What can hang from each mark:
befar: pebal voval
mifig: befar karo
karo: mifig pebal voval ziza
voval: befar karo
ziza: befar pebal
pebal: befar mifig ziza

Known rows, with every way that one mark hangs from another:
[befar [pebal mifig] [voval [karo ziza]]]: [-1.93  1.57  2.06  3.30 -0.61 -3.29  1.30  4.04  2.17  0.66 -1.37  0.33
  3.41 -0.67 -0.25  0.43  0.46  2.77  0.94 -0.13]
[pebal [mifig [karo voval]] [ziza befar]]: [ 0.07  0.67  0.81  6.45 -0.37 -0.40 -1.22  1.89 -0.35  0.01  0.09  1.54
  0.74  2.53 -2.43  1.28  3.02 -0.64  0.78 -1.76]
[befar pebal [voval karo]]: [-0.36 -0.57  1.23  0.79 -1.30 -2.38  0.87  2.44  2.50  0.09 -0.35  0.32
  2.57 -2.09  0.53  0.26  0.53  1.63  0.91 -0.34]
[pebal befar [mifig [karo voval]] ziza]: [ 0.86  0.95  0.38  6.89  0.34 -2.52  0.73  3.29  0.43 -0.68 -0.50  3.10
  1.25  0.91 -1.39  1.89  2.42  0.03  0.91 -1.55]
[karo [pebal ziza] [voval befar]]: [-1.16 -0.68 -0.07  3.36  1.44 -3.39 -2.71  3.49  2.13  0.63  0.78  0.21
 -0.64  0.02 -0.03 -0.05 -0.33 -0.15  1.06  0.52]
[ziza [befar [pebal [mifig [karo voval]]]]]: [-1.08 -1.18  1.88  7.10 -1.21 -1.14 -0.77  0.62  1.92  2.26 -0.04  1.49
  0.24  4.45 -1.07  0.97  2.88 -1.24  2.26 -2.39]
[mifig befar [karo voval [ziza pebal]]]: [-1.88  1.19 -0.35  4.98  0.31 -2.31 -0.88  0.51  2.18  1.21 -0.84 -0.66
 -1.87  2.50 -1.63  0.79  2.85  0.04  0.60 -3.04]
[pebal befar mifig ziza]: [ 1.92  1.17  0.44  4.81  1.49 -1.38  1.43  3.13 -1.19 -0.23  0.15  1.90
  1.56  0.65  0.21  1.98  0.15  0.23  0.83  1.81]
[befar pebal]: [-0.50 -0.42 -0.07  1.77  0.25 -0.85 -0.45  0.14  2.46  0.56 -0.41 -0.14
 -0.17  1.56  1.59  0.08 -0.08 -0.48  1.85  0.47]
[voval karo]: [-0.59  0.26  1.18  0.09 -1.20 -0.81  0.38  1.14  0.17 -1.02 -0.37  0.25
  1.67 -1.91 -1.00  0.06 -0.51  1.39 -0.73 -1.32]
[voval [karo [pebal ziza]]]: [-1.12  1.02  0.78  2.15 -0.41 -1.78 -1.34  3.89  0.91 -1.61 -1.03  0.37
  0.78 -1.87 -0.59 -0.33 -1.28  1.29  0.81 -0.08]
[karo mifig voval [ziza befar]]: [-1.92  1.76  1.74  2.84 -0.92  0.19  0.46  0.89 -1.80  0.64 -0.35 -0.99
  0.01  3.66 -3.82 -0.78  1.48 -0.91 -2.00 -2.24]
[befar pebal [voval [karo mifig]]]: [-0.47  0.42  1.77  0.98 -1.39 -2.16  2.04  2.59  0.57 -1.07 -1.70  1.55
  3.43  0.02 -1.23  0.07 -0.20  2.09  0.15 -1.65]
[ziza [befar [pebal mifig] [voval karo]]]: [ 0.10 -1.13  3.25  4.12 -1.69 -1.84  1.26  2.52  0.48  2.20  0.73  0.69
  3.28  0.68 -0.68  1.17  1.11  1.16  1.40  0.13]
[mifig [befar voval]]: [ 0.95 -1.09 -0.50  0.08 -0.43 -1.52  0.83  0.34 -0.22  1.38  1.38  0.31
  0.40  0.93 -0.47  0.70  1.63  0.62  0.36 -0.35]
[karo ziza]: [-1.81  1.90 -0.25  0.44  0.21 -0.32  0.05  1.16  0.35  0.14 -0.68 -1.60
 -0.10 -0.22 -0.14 -0.68  0.01  0.27 -0.41 -0.15]
[befar [pebal [mifig karo] ziza]]: [-0.38  1.48 -0.56  6.02  0.86 -1.57 -0.88  2.47  2.44 -1.18 -2.00  2.10
  1.24  2.30  1.24  1.47  0.73  0.48  3.61 -0.40]
[voval befar]: [-0.47 -0.92  0.04  0.49  0.73 -1.53 -0.24  0.92  0.23  0.98  1.32 -0.38
  0.43 -0.65  0.85  0.31 -0.93  0.31  0.42  0.28]
[befar voval]: [ 0.68 -0.52  0.06 -1.08 -0.41 -0.90  0.87  1.08 -0.18  0.56  0.31  0.26
  1.04 -1.79 -0.16  0.08  1.00  0.75 -0.10  0.53]
[voval [befar [pebal mifig ziza]] karo]: [-0.69  0.58  1.06  5.46  1.39 -3.68 -0.68  4.11  2.34 -0.69 -0.25  1.17
  3.41  0.17  1.28  1.87 -1.53  2.02  2.18  0.90]
[pebal befar ziza]: [ 1.61  0.97 -0.54  2.93  0.88 -0.96  1.00  2.73 -0.62 -0.69  0.64  0.47
  0.63 -0.85  0.72  1.25  0.17 -0.62  0.52  1.38]
[pebal [befar voval] mifig ziza]: [ 2.58  0.75  0.67  3.75  1.16 -2.48  2.32  4.19 -1.25  0.19  0.62  2.16
  2.67 -1.01  0.05  2.05  1.21  0.89  0.77  2.38]

Rows:
[-1.74  1.75  1.03 -0.52 -1.44 -1.88  1.26  3.38  0.17 -0.26 -0.58 -1.04
  2.55 -3.99 -1.31 -0.53  0.57  2.36 -1.25 -0.95]
[befar [voval [karo ziza]]]
[-2.30  0.80  0.80  3.58 -0.51  0.14 -0.43  1.09  1.31  2.37  0.55 -2.71
 -0.57  2.60  0.85 -0.31  0.65 -1.57  1.50  0.49]
[karo [ziza [befar pebal]]]
[-0.20 -0.22  0.18  6.13  2.46 -3.67 -1.68  2.73  3.32  0.49  0.27  1.48
  1.37  2.69  0.83  1.86  0.35  0.33  1.93  1.31]
[karo [voval [befar [pebal mifig ziza]]]]
[-4.51  0.00  0.31  3.83 -0.55 -3.95 -1.92  3.61  2.60  1.92 -0.18 -0.63
 -1.35 -0.13 -0.63 -1.46  0.71  0.19  1.43 -3.23]
[mifig [karo pebal [voval befar] ziza]]
[-0.76  1.43  1.03  4.31 -0.88 -3.02  3.13  4.27 -0.76  1.53 -0.50  1.25
  2.03 -1.26 -0.51  0.75  2.15  1.35  1.03 -1.37]
[pebal [befar voval] [mifig [karo ziza]]]
[-1.46 -0.25  1.53  1.80 -0.42 -1.66 -0.42  1.22 -0.05 -0.04 -1.52  1.74
 -0.73  3.13 -2.86 -1.16 -0.14  0.23 -0.48 -2.13]
[karo mifig pebal voval]
[ 0.84 -0.08  0.02  0.25 -0.50 -1.33  1.99  0.52 -2.04  0.14 -0.06  1.58
  1.18  3.05 -2.10  0.43  0.90  1.17 -0.49 -1.59]
[karo [mifig [befar voval]]]
[-0.14 -0.09  0.24  2.15 -0.22 -1.19  0.40 -0.69 -0.96 -0.25 -0.21  1.83
 -0.05  5.31 -3.47  0.41  1.28  0.11 -1.34 -3.13]
[karo [mifig befar] voval]
[ 0.55 -0.64  1.01  2.66  0.35 -2.20  0.96  1.72  1.82  1.57 -0.42  1.63
  1.95  1.44  0.99  1.02  0.86  1.16  1.98  1.38]
[befar [pebal mifig] voval]
[ 0.72 -1.37  2.15  3.96 -0.49 -0.97  0.81  1.32  0.43  3.12  0.99  0.45
  1.68  2.58  0.32  1.16  1.52 -0.25  2.11  1.57]
[ziza [befar [pebal mifig] voval]]
[ 0.12  1.36 -1.23  4.11  1.23 -1.15 -0.07  1.19  0.61 -1.58 -1.11  1.15
  0.55  5.95 -0.07  1.10 -0.25  0.00  1.81 -0.53]
[karo [mifig [befar [pebal ziza]]]]
[-2.60  0.95  0.26  4.28  1.01 -3.39 -1.03  2.11  2.49  1.36 -0.65 -1.27
 -0.76 -0.80 -0.37  0.61  1.33  0.35  0.58 -1.95]
[mifig [karo [voval befar] [ziza pebal]]]
[-0.31  0.55  0.98  1.08 -0.74 -2.81 -0.57  4.97  0.74 -0.93 -0.71  0.49
  1.92 -3.67 -0.62 -0.23 -0.27  1.84  0.79  0.57]
[befar [voval [karo [pebal ziza]]]]
[ 0.30 -0.56  0.75  6.48  0.76 -2.68 -0.50 -0.20  1.43  1.49 -0.70  2.28
 -0.67  4.24 -2.11  2.23  2.72  0.63  1.33 -2.39]
[ziza [pebal [mifig befar [karo voval]]]]
[ 0.14  0.10  1.44  5.31  0.73 -2.04 -0.37  0.46  1.47  0.61 -1.81  2.25
 -0.10  1.62 -1.60  1.80  2.17  0.67  0.80 -1.62]
[ziza [pebal [mifig [karo voval]]]]
[-3.34  1.67  1.37  2.27 -0.24 -2.04 -0.47  2.39  0.21  0.30 -2.10  0.17
 -0.87  2.99 -3.01 -1.77 -0.06  0.43 -0.90 -2.29]
[karo mifig pebal voval ziza]
[-2.41  0.53  0.52  3.70 -1.94 -1.09  0.35  2.46  1.68  2.17  0.10 -1.94
  0.35  0.44  0.61 -0.49  2.63 -0.86  2.47 -1.46]
[mifig [karo [ziza [befar pebal voval]]]]
[-0.91 -0.89  1.95  0.02 -1.88 -2.65  0.27  3.47  0.70  0.73 -0.25  0.51
  1.40 -3.28 -0.95 -0.83 -0.26  1.99  0.38 -0.65]
[befar [voval [karo pebal]]]
[-2.56  1.25  2.83  2.35 -1.11 -3.53  0.71  4.99  0.35  1.31 -1.39  0.43
  2.29 -1.81 -1.53 -0.68 -0.27  3.16  0.39 -0.40]
[befar [voval [karo [pebal mifig] ziza]]]
[ 0.05  0.24  1.67  5.30  0.47 -0.42 -1.33  2.83 -1.07  1.53  0.43  0.49
 -0.15  2.95 -0.58  0.57 -0.27 -0.57  2.13  1.92]
[karo [pebal mifig [ziza befar]]]
[ 1.10  0.90  0.88  4.35  0.84  0.64 -0.46  1.58 -1.80  0.37  0.66  0.41
  1.08  2.34 -0.84  1.38  0.58 -0.44  0.79  1.67]
[pebal mifig [ziza befar]]
[-3.46  1.84  1.62  2.85 -1.37 -2.57  0.57  3.09 -1.00 -0.12 -1.61 -0.01
  0.57  3.12 -2.93 -1.18 -1.39  2.17 -0.19 -3.44]
[voval [karo [mifig befar] pebal ziza]]
[-3.83  0.40 -0.40  4.77 -0.11 -3.59 -1.40  2.49  4.44  1.43 -0.18 -0.82
 -0.17  0.91  0.76 -0.29  1.35 -0.20  1.95 -2.75]
[mifig [karo [voval [befar pebal]] ziza]]
[-0.88  0.71  0.96  0.76 -1.14 -0.01  0.82  1.91 -1.32  2.36  1.19 -2.34
  0.53 -0.65 -0.83 -0.45  1.80 -0.37 -0.53  0.46]
[karo [ziza [befar voval]]]
